Known rows, with every step that occurs:
gegurok -> mebilar -> vuga -> keror -> noviv: [  5  18  15  11  -5 -24 -22 -25 -12   6  20  -3 -11   6  34 -21  -3 -31
 -25  14 -10 -11   0   2 -23 -15   8 -14  -6  25 -25  -2   2  -3  11 -14
  -2  -6  29 -12   8  22 -22 -14 -13   3  25 -14 -14  -4  13]
suse -> gegurok -> mebilar -> vuga -> keror -> noviv: [-15  15  28  14   0  -2 -24 -15   6   3  20  11  -3   8  36 -26  16 -29
 -24  10 -12 -18   9  14 -31 -10  22 -12   3  29 -30   8 -16 -23   0 -21
  -8  -5  11  -7  -4  25  -3 -31 -19   4  13 -16 -18  -5  25]
pinesik -> noviv -> mupi -> gegurok -> suse: [ 24 -18  46 -30  -4  21  14  -6  -2  -4 -27  -7   7 -12 -42 -26  -3   4
  -3  -7  21  -9   5  -8   8  28  -8  33  23  12   4   7 -14  14   0   9
   4   4 -12 -17 -16  -9  43  -6  20 -24  -1  26 -13 -32  -1]
noviv -> pinesik -> gegurok -> mupi: [ -2  -1   0   2  -3  20  31   8  -2  11   3  12  -1 -16  28  16  -3   5
  -3 -13  -5 -56  20  -3  -6  31  -8  13   0 -12   4  -2  20  14 -37   6
  26  11  -3 -30 -16  -2  -1  14 -24 -29  -4  38   5   9  -8]
gegurok -> folukad: [  9  -5   1   5  -1  -7   3   3   7   2 -12  -4   4 -17   6  -2 -13 -10
  -5 -16 -26  -8   9 -12  20  18   0  11  -8 -12   2  -3 -10   9   0  -3
  -1  -7   9 -20   4  11  -2   2  -9  10  16   1   7 -13  -8]
mupi -> noviv -> pinesik -> gegurok -> folukad -> firovog -> keror: [ 26 -15  -5   7 -12  33  41   3  -1  -3   0 -11  32 -18  38   6  -8   8
 -21  -6 -33 -57  42  16  11  32 -29  11  -2 -48  44  23  15  40 -56   6
 -21 -11  25 -16  -6  10 -22  19 -29 -40   8  -7 -23 -37 -20]
noviv -> pinesik -> gegurok -> suse: [  9 -13   6   1 -16  31  10  -6 -16  -3   2   4   2 -20  11  -9   2  -4
   6  -7 -10 -49  15   2  -5  17  -4  20   4  -7   6   2  18  15 -32 -10
   4  -6   7 -17 -28  12   7 -19 -29 -26  -7  24   6  -2 -10]
pinesik -> noviv -> mupi -> gegurok: [ 15 -17  33 -30   8  11  20  -2   7  -3 -11  -2   4  -2 -25 -10   4  18
 -14 -12  22 -10   2  12   4  28 -16  18  18   7  -1   0 -10  14   3  13
  16   6 -11  -4 -14 -22  34  15  36 -27   0  13 -13 -28  -4]
vozubok -> gegurok: [-19  -6  15   5 -19 -11  -7   6  -5  -7  -3   9  14   2 -12   7  -7  12
   3 -17 -14  -2  -8  -3  -3   8  -3  10   7  -8  -5  -7   1  20  -8   8
   0   2  -7   8 -11  13   1  -3  -1 -14   1   4  18  -6   3]
vuga -> keror -> firovog -> vozubok: [ 29  17  24   6  -3  -3   3  -5 -29  27  23   1   3  30  -8 -12 -14   7
 -16  -2 -12   8  -4  -8 -33  -2 -14 -14 -17  17   0   9  28   2 -33   4
 -18   5  26   4  -9   0 -22   1 -24 -10 -13  26 -17 -50   2]
panitu -> vozubok: [ 15  -6  12   3   8  23   1 -16   1 -14   5  -4   2  10  -5 -10   9 -10
   4   2   7   8 -23   0  -6   2   0  -6   1  12  16  -2  -6  -2  -4   8
 -12   1  10  -2 -17  -1 -14   9   3  -2 -10  23   7  -7   8]
firovog -> folukad: [ -2  -8   5  14 -17   0   3  -1  -2   5  13 -18   0 -18   3  -5  -8  -3
  -5 -12  -3 -10  18   6   5 -10 -12  -3   3  -7  17  -6   1  11  -6  12
  -7 -11  -1 -10   8  23  -1   3  18   5  21 -11  -8  -8  -6]
mebilar -> gegurok -> vozubok: [ -1  10  33 -16 -14   4  16   1   4  -1   8   0  -5   8  -4   4  -2 -15
 -13  17  19 -12  -8 -14   4  -3 -20  16 -16   9  -7 -19  -1  -3 -29  -5
 -13   5   8 -26 -21   9  11  12 -21  -2 -29  19 -10 -18   4]
keror -> vuga -> mebilar -> gegurok -> suse: [ 35   4  19   1 -13   2  -9 -26 -35  10  -4  -7  12  13 -28 -28 -16 -48
   3  14  25 -26  13   6   3   4 -29   6   0  35   2  -2   6  -3 -27 -10
 -35  30 -12   6 -28  44  10  -8 -26   1   4  38 -19 -23 -24]
pinesik -> noviv -> mupi -> gegurok -> mebilar: [  4 -10  35 -45   3   2  17  -3  -1  -7 -25 -11  -4  -9   1 -10  -2 -13
 -21 -17  27 -10   5   0  -9  25 -17   6  22  17 -17   3 -11  10  -3  14
  25  -9 -10 -21 -13 -13  26  17  18 -32   9  30 -19 -18   8]
mupi -> noviv -> pinesik -> gegurok -> suse: [  5 -19   5  -4 -27  41  14 -10  -9 -17   1   8   1 -13  23  -4   1 -14
  -9   7 -15 -37  24  17   8  20  -7  30  -3 -26  18  -1  12  22 -41  -5
 -12  -9   3 -22 -28   2   1 -15 -30 -30 -12  35 -12 -13  -5]
mebilar -> gegurok -> folukad -> firovog -> vozubok: [ 40  10  20  -4 -17   6  32  -1  10   2  -9 -13  10  10   5 -12 -20  -1
  -6 -12 -11 -16  13  -9  18  14 -43  28  -1  -6  34   7   3  22 -51   5
 -23  21  14 -30   7  20  -3   8 -27 -13 -29  22 -20 -31 -11]
pinesik -> noviv -> mupi: [  6 -15  28 -17  14 -10  17  -5   3   8   5 -17 -19  -1 -21 -16   0  10
  -6  -7  12 -21  11  -1  11  10 -12  13  22   7  -5   4   1  21   3  16
  24  -1  -1 -11 -12 -11  19  14  32 -15   3   0  -4  -1  -4]
keror -> firovog -> vozubok -> gegurok -> suse: [ 22   3  50  -9 -27  -4 -15   8 -45  -3 -11  -4  27  10 -17 -27 -23   9
  13 -12 -11  10 -11 -26 -19   8 -10  18  -6  -6  12  -6  11  21 -43   6
 -27   1   8   1 -41  23   7 -23 -29 -15 -27  58  -4 -37  -1]
gegurok -> mupi -> noviv: [ -5   3  -5 -14 -10   8  14   0   4  -5 -15   1   6  -2  14   3 -19 -24
  -9  11   0   9  19  -5  16  19   4  17  -1 -13  13  -2 -14  13 -11   7
  -7  13  -9 -31   8 -16  -4  18  -1  -7  -2  36 -19  -9   5]
suse -> gegurok -> mebilar: [-28  10  14  -7  -1   4  -6   5   6  -8 -10   3  -5   0  27  -6  17 -26
  -4  -5   6  -4  10   5 -19  -2  12 -10   6  14 -24   4 -19 -23 -13 -10
   6  -8 -19 -12 -12  13  13 -16 -21   1  -9  20 -14   9  21]
vuga -> mebilar -> gegurok -> folukad -> firovog -> vozubok: [ 52   9  26 -11 -15  -2  32 -12  -7  12  -7  -6   9  24  -6 -18 -32  -7
 -10  -8  -6 -22  20  -4   7  22 -52   8  -7   5  42  11   8  27 -57   6
 -14  25   1 -22  -6  20  -7  23 -28 -20 -10  37 -28 -35 -20]
keror -> noviv -> pinesik -> gegurok -> suse: [ 17 -19  15  -1 -31  18  -2  -6  -2  -1  15   4  -1 -15  19 -15   4   5
 -11   9  -8 -50   5  10   4  25  15  20   9 -15   0  -7   2  24 -25 -11
  -7  -3  30 -17 -42   6   6 -31 -22 -29   8   9 -14  11 -16]
noviv -> mupi -> gegurok -> suse: [ 11   0  31 -26  -7  25   8  -9  -3  -2 -36   4   8  -7 -40  -9 -11   3
   9 -12  10  -1   9 -34   6  26  -3  25  15  12   9   4 -27   3  -1  11
 -14  15 -16 -24 -14  -3  24 -16   2  -7  -8  34  -2 -27   1]
vuga -> mebilar -> gegurok: [  5   0   4 -11 -16  -1   7  -8 -17  12   5  -1  -5  19 -14  -1 -12 -19
  -5   2   3 -15   9  11   3  14 -27  -8  -9  16   4   5   6   7 -26  -2
  -1  21  -9   6 -11   8  -3  21 -13 -23  -1  11 -12 -12 -18]
gegurok -> vozubok -> panitu: [  3   9  36  -9   3  -1 -10   2  10  -9   0  20   6   7   7  12   8  -2
  -7   5  32   2 -26 -28  -7 -11 -10   5 -25 -10  -2 -26   1   5  -5  13
 -15 -16  17 -36 -27  12  19   7  11  10 -10  31  -3 -10  -3]
keror -> noviv -> pinesik: [ 17  -8  -7  -6 -10   4   4  -1  14   2   8   9  -5 -11  31  14   9  15
 -29  12  -1 -29   1   3  -3  11  17   1   9  -9 -10 -10  -4  18  -3  -1
  -5  -8  24  -7 -25 -22  -8   2  -4 -19  14  -6 -11  19  -6]
folukad -> gegurok: [  4   1   8  -7   4  17   5 -13   7  -1  -3   8  20  -7   3  -7   7  14
  -7   8  22 -12   0  18   1  14  -6  25   4  -7  12   9  -9   7  -3   8
  -3   8   6  -2   5  -2   2  -6  -9 -15 -17  -5 -16  -2   6]
panitu -> vozubok -> gegurok -> mebilar: [-14  -5  32  -5 -20   2  -9 -10 -19 -22 -14  -6  13   5  11  -6  -2 -31
  -1  -9   2  11 -30  -9 -21  13   4  -3   6   9  -1  -8  -9  13  -9  18
  -3  -6  -2  -6 -32  26 -15   8 -17 -15  -2  43  17  -9  18]
folukad -> firovog -> vozubok: [ 36  15  19  -5   1   5  23  -4   2  -1  -3   1  10  21   2 -13  -3  19
   4   6  12   2   6 -11 -11  -5 -22   5   9   0  32  10  12   9 -31   8
 -15  13   7  -5   1  -1   4  -5  -5  -5 -25  21 -24 -17   4]
suse -> gegurok -> mupi -> noviv: [-20  11   7  -9  -8  29  10   8  20  -6 -15  11  14   5  13   2   4 -17
  -7  11  -2   5  23   8   6  22  14  18   3  -8   7   8 -36 -10 -26   2
 -13  15 -23 -29  -3  -9  15   0  -4  -6 -19  35 -25  -3   9]
gegurok -> mebilar -> vuga -> keror -> firovog -> folukad: [ 14  14  17  30 -11 -21 -29  -9 -44  14  29 -29  13 -12  38 -27 -15 -34
 -13 -23 -16 -10  31  -3 -37 -20 -22 -29 -30  19 -11   2  26   1 -19   3
  -2 -21   9 -11  18  52 -23   6 -15   2  27   3  -8 -29   9]
folukad -> gegurok -> mebilar: [ -6   9  13 -17   0   2  -1 -18  -4  -6 -10  -2   7 -14  30  -6   2 -17
 -19   4  31  -9   2  11  -8   8  -8  14   5  -3  -6  10  -7  -1  -8   7
   6  -1   4 -19   2   9  -1  -7 -24 -17 -10  15 -21   8  18]

Rows:
[ 16  -3   3  -2 -13 -11   8 -10  -8  13  -3 -11   1   3  -8  -7 -28 -24
 -13 -17 -22 -22  15   3  20  29 -30   6 -11   5   7   2   1  16 -22  -3
   1  11  -2 -13  -3  20  -8  24 -22 -15  16  11  -4 -22 -25] => vuga -> mebilar -> gegurok -> folukad
[ 26  17   7  -6   2  -3  10 -14 -23  24  -3  -6  14  17 -15  -8 -26 -41
  -9   4  30 -32  16  -3  -1  13 -34  -1  -1  34   3  -2   6  -2 -33   0
 -14  46 -19  -7 -14  29   0  31 -17  -3   6  47 -20 -18 -22] => keror -> vuga -> mebilar -> gegurok -> mupi
[ 39   9   7  12  24  -1   7 -10 -14  13  -1 -14  45   2  -3 -13   7  -3
   2  12  26 -20  17  -4 -17 -13 -24 -16  12  10  21  17  13  -1 -22   5
 -40  13   8  25   0  36 -11   5  -5   5  13 -12 -23 -25 -10] => folukad -> firovog -> keror -> vuga
[ 31  32  37   0  20   6  -8 -34 -43   9  15   2  15  14  43 -33  -9 -17
 -23   5  11 -21   4  -1 -47 -11 -34  -3 -31  22   9  12  30 -10 -29   1
  -4  -2  25 -14   4  30 -24  -7 -45 -18 -29  29 -34 -43  20] => folukad -> gegurok -> mebilar -> vuga -> keror -> firovog -> vozubok
[-10  10  40  27   0  -1 -15 -30 -30 -13   3   2   9  11  11 -15   2 -39
  -4 -15 -22 -11 -20  -8 -42  -4  -9 -11  -9  30   1  -5  15   6  -4   8
   1 -10   1 -10  -8  46 -32   4 -20  -9   5  25  31 -32  30] => panitu -> vozubok -> gegurok -> mebilar -> vuga -> keror
[  8  -1   6  25 -29  11  -6 -20 -48   1  43 -20   7 -16  78  -7  -3 -36
 -33 -19 -31 -51  46  32 -35  -2 -33 -15 -37  -5   3   0  42  28 -54   0
  -9 -28  19 -23 -11  45 -31  12 -33 -30  19  19 -20 -34   0] => mupi -> noviv -> pinesik -> gegurok -> mebilar -> vuga -> keror -> firovog -> folukad
[-14  -8   3 -11 -17  17  19   3   2 -10   4   3   6   8  13  -3 -14 -14
  -7   5  -3  -8  18  15  14  29 -10  24  -4 -19  19   0  -2  21 -33  -1
   2  18  -5 -28  -8  -1  -2  11  -3 -23 -10  41 -23  -6  -7] => pinesik -> gegurok -> mupi -> noviv
[ 13   2  21  -7  -5  20  -6 -19  -3  -6 -16   4  23 -18 -10 -26  -1   3
   4  11  20  -7   4   1   8  11  -3  39   7  -5  17  13 -14   6  -7   6
 -13   6   5 -14   1  11  15 -30 -23 -14 -20  14 -10  -4   7] => folukad -> gegurok -> suse
[ 13  10  11  23   1  11  11 -13  -2  20  33  16   0   0  37   1  -4   2
 -23   3 -24 -73  19   4 -18  24   1   6  -9   4  -1  -4  22  16 -19  -4
  14  16  28 -29  -2  11 -18   3 -22 -27  14   2  -2  -5  -2] => mebilar -> vuga -> keror -> noviv -> pinesik -> gegurok -> mupi
[ 16   3   6  11  23  11   5  -8 -21  17   3 -10  19  -2 -12  -7   2 -23
 -11  14  15 -36   7   1 -16 -16 -14 -28   2   9  10   2  15 -17  -4  -1
 -28  -1  12  21 -12  38 -10   4   1  14  19 -14 -19 -31 -18] => firovog -> keror -> vuga
[-13  -8  29   3 -31  -4 -16   1 -16 -13 -22   2  21 -11 -24 -13 -14  -3
  18  -9 -14   0  -2 -15   4  12   6  29  12  -7   1  -5  -8  20 -10   4
 -16   1  -6  -1 -15  26  13 -22 -16  -8  -2  17  17 -14   6] => vozubok -> gegurok -> suse
[  3  -5  14  -3 -18  40  20  -5  -2 -20 -20  11  23  -4  17  21  -5 -10
 -18  -5 -12 -14  -4  -8  -9  37   5  23   0 -18  28 -12 -11  39 -36  27
 -13   7  -5 -29 -31  -8 -20  30 -18 -32 -11  68  11 -18  15] => panitu -> vozubok -> gegurok -> mupi -> noviv -> pinesik
[ 27  -9   8  33  -2   8   3 -23   7  16  38   6  -3 -13  41  -5  -3   4
 -32 -11 -57 -80  22  17  -3  25  -4   8 -14  -8  -4  -4  20  26  -9 -13
   1  -9  41 -22  -8  23 -22  -7 -27 -17  32 -28   3 -19 -13] => mebilar -> vuga -> keror -> noviv -> pinesik -> gegurok -> folukad
[ -6  -7  25  -5 -23  24  11  -5  -2 -28 -16   5  25  10  -2   1 -14 -17
  -6   2  -4  18 -16  -6   5  31   5  25   4 -10  32  -7 -24  30 -21  23
 -18  19  -7 -21 -26  -2 -17  24  -1 -20 -15  59   6 -24  13] => panitu -> vozubok -> gegurok -> mupi -> noviv
[ 20   8  35  -2 -20  -4  16   0  -6 -11  -8   7  26  22  -5  -6  -9  33
   4 -16  -1   0  -6  -7 -13   5 -24  17  15 -12  31   3   9  28 -38  19
 -17  18  -2   1  -9  15   4   0  -9 -16 -27  25 -10 -25   5] => folukad -> firovog -> vozubok -> gegurok
[  6  -7   6  17 -24   5   8 -11   8  24  41  16  -8   7  20  11   9  21
 -37   1 -18 -54  -1  28 -15  20   7   1   7  -2 -15   4  19  25 -20  -7
  -1  -1  40  -3 -21  -2 -21  -6 -17 -35  15 -15  -9  -6 -11] => vuga -> keror -> noviv -> pinesik -> gegurok
[-18  13  15  -2   8  17   7  16  15  11 -11  10  10   4  -1  -4   7  -2
   7  -8   3  -7  16 -13  -5  16  16   6   7   4  -6   9 -26 -15 -21   2
   5  20 -25 -17  -5  -1  23  -2 -12   1 -12  26  -6   8  14] => suse -> gegurok -> mupi
[ 39  15  54  19   8   8 -10 -29 -26  15  38 -10  32  -6  15 -25  -5   8
 -26   6  15 -24  21  -5 -26 -10 -30   7 -41  10  11  -9  14   7 -24  15
 -23 -13  27 -20   7  38   3   4 -19   2  -7  -3 -21 -48  17] => mebilar -> vuga -> keror -> firovog -> folukad -> gegurok -> vozubok
[  4  -4   6   3   7  19  10 -10 -26   5  21  -8  -2 -17  68 -12   7 -25
 -22  12 -16 -87  17  10 -33  -3 -12 -28  -7  -8   4  -3  27   1 -20  -8
  11 -24  38 -13 -33  31 -27   4 -24 -34  21 -18 -22   3 -15] => firovog -> keror -> noviv -> pinesik -> gegurok -> mebilar -> vuga
[ -4  -1  18  -7 -17   7  -2 -12  -3  -1  -1 -17  14 -31  33 -16  -4 -20
 -24  -5  28 -17  24  13  -4  -3 -21   8   4  -5  10   7  -8   9 -11  19
   1 -13   6 -26  12  30   2  -3  -7 -14   7   3 -29  -1   7] => firovog -> folukad -> gegurok -> mebilar
[ 48  -8   8  -4 -19  35  47 -11  11 -12   1   4   9   1  45  -1 -10  10
 -24 -10 -28 -48  31  15   8  32 -30  34  -6 -41  49   6  22  44 -63   2
 -20  -3  20 -35 -17   2  -8   7 -34 -31 -20  36 -34 -33 -12] => mupi -> noviv -> pinesik -> gegurok -> folukad -> firovog -> vozubok
[ 20  26  63  -6 -18 -22   4 -27 -13   9   5   1  -4  31   7 -24 -24   6
 -17  -7  -3 -28  12 -36 -27  -4 -20   6  20  23  13   9   5  33 -19  19
 -14  15  21 -28 -10  32 -15 -13  -7 -16  -3  20 -16 -32  22] => folukad -> firovog -> vozubok -> gegurok -> mebilar -> vuga -> keror -> noviv -> mupi
[ 46  -8  -1   5  -2   8  21   2  18  12  -7 -16  27 -26  32   5  -7  26
 -28  -2 -20 -43  22 -14   4  25  -4  -6  10 -28  19  11  -4  34 -26  10
 -21 -10  43  -9  -5  -4 -24   9 -19 -23  32 -29 -15 -14 -16] => gegurok -> folukad -> firovog -> keror -> noviv -> pinesik
[ 12   3  15  12   2   6   5   7  29  -6 -11   1  31  -3  10 -15   6  18
   4 -20 -22   0  24   2  11  25   8  18  12 -13   1  20 -24  10 -30  -8
 -21   6 -15  -6   8  10  24 -15 -15   3  -7  -1  -6  -4  10] => suse -> gegurok -> folukad -> firovog
[  4  -5  10   6 -11  21   3 -15  11   7   9  -7  22 -25   6  -9   1  15
 -18   0  18 -20  21  19   7   0 -19  17   5 -16  26  11  -8  15  -8  19
  -7  -1   5 -12  13  22   3  -1  11 -11  -2 -14 -26  -6  -3] => firovog -> folukad -> gegurok
[ 10   8  -9 -20 -19  26  33  -5 -11   6  -8   6  -3   4  21  23 -22 -29
 -29  11  -4 -38  35   3   1  35 -30  10 -12  -4  17   2   2  22 -47   6
   4  22 -12 -32 -14 -16 -16  44 -38 -44  -3  57 -18 -13 -15] => vuga -> mebilar -> gegurok -> mupi -> noviv -> pinesik
[ 45 -15  36 -27   3   0  28   1  24  -7 -28 -13  32 -13 -11 -15  -6  29
 -15 -29   6  -7  20  -5  22  47 -24  33  22  -5  12  14 -21  45 -15  15
   2   9  -7 -21   4 -15  33  18  19 -25  10  12 -13 -35  -2] => pinesik -> noviv -> mupi -> gegurok -> folukad -> firovog
[  8  14   9  30  15   0  -8 -19 -12   9  20   9  -4   8   0 -10  -1  -7
  -3  -1 -22 -22   9   2 -20 -14  -8  -7 -16  18   0   3  23  -7   9  -7
   3  -2   4   2  24  26 -13  -2  -7  10  10 -20  13 -25  12] => mebilar -> vuga -> keror
[ 10   4  47  -2  -5  23  -7 -11  18  -7   7   8  27 -18  17   1   7  12
 -23   1  52 -20  -6 -11  -3  -8 -27  21 -19 -25  26 -16 -11  21 -16  35
 -24 -20  22 -50 -16  36  22   5  15  -1  -9  18 -28 -12  -5] => firovog -> folukad -> gegurok -> vozubok -> panitu
[ 24  15  20   4  -5  25  13 -26 -50  -1  34   1  -6  21  71 -13  -7 -32
 -33   2 -25 -49  28  20 -52  -2 -35  -9 -42   1  10  -1  54  10 -59 -13
  -9 -17  29 -23 -25  23 -33   5 -56 -35 -20  52 -35 -44   6] => mupi -> noviv -> pinesik -> gegurok -> mebilar -> vuga -> keror -> firovog -> vozubok
[  8   7 -15  -8  -4  27  27   3   5  -3 -17   7  -2 -15  34  23  -8 -15
 -25   8  -6 -25  29  -8   3  21   0  14  -7 -25   8  -3  -4  20 -22  13
   2   0  -2 -40  -6 -23  -7  22 -19 -19  -3  43 -10  -3   4] => gegurok -> mupi -> noviv -> pinesik
[ 33   2  11   8  28   2   4 -24 -40  27  11  -1  17  11 -20 -13 -11 -26
 -16  13  21 -37  15   5 -23  -7 -23 -43  -2  19  15   8  20 -15  -4   3
 -22   3   7  32 -22  36 -17  14  -3   6  34  -3 -26 -33 -24] => firovog -> keror -> vuga -> mebilar
[ 15   7   7   6   6   5  16   5  -9  10  -1 -10  26  -1  -6  -7   0  15
  11   4   6  -4  15  -9  -7  -4 -17 -15  11  -5  28  24   6  10 -26  12
 -13   5   7  13  14  13 -10   9  -2 -10   4 -22 -11 -23  -2] => folukad -> firovog -> keror
